What can hang from each mark:
Q401: Q41
Q421: Q401
Q41: Q421 Q745
Q67: Q41 Q171 Q421 Q745 Q810
Q171: Q67 Q421 Q810
Q745: Q810

Known rows, with every way that one mark hangs from another:
[Q171 Q67 [Q421 Q401]]: [-1.41 -1.61 -1.65 -2.28  0.80  2.83 -0.08 -1.80  0.62  0.14  1.12 -1.00
 -1.68 -3.51  0.31  1.61 -0.49 -1.22  0.44]
[Q401 [Q41 Q421 Q745]]: [-1.02  0.90  1.22  0.48 -1.10 -3.05  0.23  2.77 -3.73 -0.77  0.16 -0.36
 -0.18 -1.23 -5.60  1.66  0.35  2.65  1.46]
[Q745 Q810]: [-0.14 -0.16  0.59  1.39 -1.77  0.54 -0.06  4.93 -2.95 -2.21 -0.05  1.46
  2.05 -0.36  1.74  2.46  0.60 -1.99 -2.41]
[Q421 Q401]: [-0.05 -0.82  0.12  1.06 -0.62  3.10  0.50 -1.46 -1.70 -0.62  1.08  1.94
  1.89 -2.09 -1.88 -0.81 -1.15 -0.48 -1.03]
[Q171 [Q67 [Q41 Q745]] [Q421 Q401] Q810]: [-0.50 -0.15  0.40 -2.69  2.17  4.36 -0.20 -2.49  1.48  2.08  0.68 -1.51
 -0.35  5.86  4.71 -0.68 -0.93 -4.02  0.22]
[Q67 [Q41 Q745] Q171 [Q421 Q401] Q810]: [ 1.53 -2.51 -0.57  2.95  2.62 -2.61  0.25 -3.62  2.17  1.09 -1.76  3.16
  1.36  4.12  0.96 -4.12  0.51  1.97 -0.89]
[Q171 [Q67 [Q745 Q810]] Q421]: [-0.98  0.44 -0.45 -1.32 -0.67  0.72 -0.84  3.11  2.13  0.36  0.04 -2.36
 -3.03  1.40  3.51  1.15  1.26 -1.05 -0.91]
[Q67 [Q41 Q421 [Q745 Q810]] Q171]: [ 0.52 -0.72  0.33  3.30  1.59 -4.57 -0.03  3.63 -2.44 -3.03 -1.88  2.91
 -0.77  2.25 -0.67  2.21  1.19 -1.00 -2.53]
[Q401 [Q41 Q421 [Q745 Q810]]]: [-0.06  2.10  1.26  0.77 -1.87 -3.10  0.15  4.15 -4.39 -2.58 -1.41 -0.95
  0.44 -0.64 -1.44  3.42  1.20  1.06  0.92]
[Q41 Q421 [Q745 Q810]]: [-0.29  0.99  0.87  2.64 -1.02 -1.50  0.34  4.28 -5.52 -3.06 -0.89  1.27
 -0.28  2.72  0.24  2.27  0.87 -1.07 -0.93]
[Q421 [Q401 [Q41 Q745]]]: [ 0.37  0.70  1.00 -0.75 -2.14  1.49  0.09 -1.33  0.43  1.48 -0.37 -0.84
  2.09  0.06 -2.98 -1.38 -0.43  3.17  1.48]
[Q421 [Q401 Q41]]: [ 0.29  0.09  0.39 -0.75 -1.43  1.44  0.33 -1.79 -1.07  0.03  0.53 -0.12
  2.62 -6.00 -3.42  0.53 -0.81  1.66  0.92]
[Q401 Q41]: [-0.82 -0.47  0.99 -0.79 -1.99 -1.29 -0.20  3.26 -1.78  0.07  1.06 -0.08
  1.98 -4.21 -4.27  2.05  0.19  1.64 -0.42]
[Q67 Q41 [Q171 [Q421 Q401]] Q745 Q810]: [ 1.90 -0.80 -0.98  1.18  1.99 -1.27  0.19 -5.64  5.33  2.24 -0.59  1.09
 -1.66  1.04  0.29 -5.22  0.24  4.22 -0.16]
[Q41 [Q421 Q401] Q745]: [-0.20  0.54  0.41  2.24  0.32  1.65  0.90 -1.92 -4.13 -1.65  0.16  2.05
 -0.53  1.48 -3.23 -1.11 -0.94  0.62  0.75]
[Q67 Q810]: [-0.31 -0.09  0.54  1.37 -1.20 -0.74 -0.11  2.24 -2.25  0.66  1.23  1.63
  1.52  4.36  0.20 -1.14  0.09  0.86 -0.15]
[Q67 Q41]: [-0.62 -1.96  1.85  1.72  0.74  1.43  0.16  2.33 -3.31 -0.67  1.27  2.25
  2.97 -2.51 -1.13  1.02  0.48 -0.91 -3.62]

Rows:
[ 0.41  1.12  0.14 -0.77  0.96 -0.55 -0.54 -3.45  4.00  2.89 -0.08 -2.18
 -0.94  0.83  1.64 -3.74 -0.06  1.59  3.30] => [Q171 [Q67 [Q421 [Q401 Q41]] Q745 Q810]]
[ 1.33  1.84  1.22 -0.35 -2.86  1.60  0.08 -0.29  0.20 -0.31 -1.89 -1.79
  2.61  0.31  1.23  0.31  0.42  1.75  1.09] => [Q421 [Q401 [Q41 [Q745 Q810]]]]
[ 0.28  1.97 -0.60 -3.12 -0.34  0.57 -0.57 -4.53  5.29  3.76  0.17 -4.35
 -2.43  0.39  1.26 -3.15  0.14  3.88  4.39] => [Q171 [Q67 Q745 Q810] [Q421 [Q401 Q41]]]
[-1.38  0.38  2.03  1.86  3.22  0.15 -0.24  1.20 -2.46 -0.41  1.59  0.45
 -2.11  0.47 -1.32 -0.24  0.07 -2.25 -1.36] => [Q171 [Q67 [Q41 Q421] Q745]]
[-1.13 -0.25 -1.76 -3.38  1.05  3.29 -0.17 -1.52  1.03  0.71  2.03 -0.82
 -1.44  1.71  2.69  1.05 -2.00 -5.13  1.07] => [Q171 Q67 [Q421 Q401] Q810]
[ 1.56  0.92  0.16  1.08 -0.80  0.10  0.40 -1.78  1.67 -0.86 -1.71 -0.99
  2.02 -6.05  0.88 -0.89  0.55  0.95 -0.34] => [Q67 [Q421 [Q401 Q41]] [Q745 Q810]]
[-0.86  0.71 -1.21 -5.24  0.24  1.38 -0.39 -1.70  2.38  1.30  1.44 -2.98
 -0.94 -1.88  1.32  2.42 -1.71 -3.09  2.98] => [Q171 Q67 [Q421 [Q401 Q41]] Q810]
[ 0.80  1.77  0.47  2.73 -0.44  1.52  0.89 -0.73 -4.63 -3.09 -1.56  1.18
  0.02  1.06  0.87  0.68 -0.18 -1.17  0.11] => [Q41 [Q421 Q401] [Q745 Q810]]
[ 0.00 -2.32  1.34  3.06  2.11 -1.61  0.41  0.71 -3.61 -0.41  0.21  2.41
  3.40 -1.66  2.02 -0.29  1.36 -0.46 -2.38] => [Q67 Q41 Q421 Q810]
[-0.48  1.43  1.41  0.25  3.31  3.12  0.14 -2.11 -2.82 -0.22  1.03  0.49
 -0.88  7.11  2.68 -0.46 -1.99 -6.25  0.94] => [Q171 [Q67 [Q41 [Q421 Q401] Q745]] Q810]
[ 1.10 -0.73 -2.87 -2.08 -0.62 -4.31 -0.04 -3.28  3.96  1.27 -0.82 -0.45
 -0.83 -4.19 -2.66 -0.57  0.05  5.03  2.85] => [Q67 [Q171 [Q421 [Q401 Q41]]] Q810]
[ 0.95  0.93 -0.38 -1.96 -2.64  1.07  0.32 -1.30  0.97 -0.13 -2.39 -3.22
  1.06 -3.82  1.45  1.56  1.24  3.25  1.47] => [Q171 [Q421 [Q401 [Q41 [Q745 Q810]]]]]
[-0.84 -2.17 -2.91 -1.83  0.14 -3.91 -0.23  3.58  2.37  0.26  1.69  2.49
 -1.88  2.29 -2.26  1.81 -1.16 -2.23 -1.29] => [Q67 [Q171 Q421 Q810]]
[-0.50  1.24  0.76  0.25 -0.83  1.20 -1.12  4.30  1.88  0.44  0.29 -0.75
 -1.67  5.98  3.38 -0.45  0.45 -2.56 -1.41] => [Q171 [Q67 [Q745 Q810]]]
[-0.11 -0.38 -1.39 -1.63 -0.02  3.14  0.78 -2.21 -0.62 -0.05  1.55  0.74
  0.65 -0.74  0.53  0.47 -1.89 -3.07  0.04] => [Q171 [Q421 Q401] Q810]
[-0.53 -2.14 -2.10 -0.20 -0.35 -3.65 -0.42  2.04  4.84  1.42  0.83  1.64
 -3.47  0.20 -4.98 -1.59  0.33  3.43 -1.77] => [Q67 [Q171 Q421] Q745]
[ 1.94 -0.29 -1.83  0.97 -0.09 -4.04 -0.03 -1.16  5.06 -0.60 -2.30  0.64
 -0.23 -4.61 -1.27 -1.23  0.30  1.63 -0.52] => [Q67 Q171 [Q421 [Q401 Q41]] [Q745 Q810]]
[-0.47 -0.27  1.04 -0.53  1.20  1.43 -0.67  1.85  1.75  0.43 -0.42 -2.45
 -1.30 -0.61  5.01  1.24  1.97 -1.50 -2.45] => [Q171 [Q67 Q41 [Q745 Q810]] Q421]
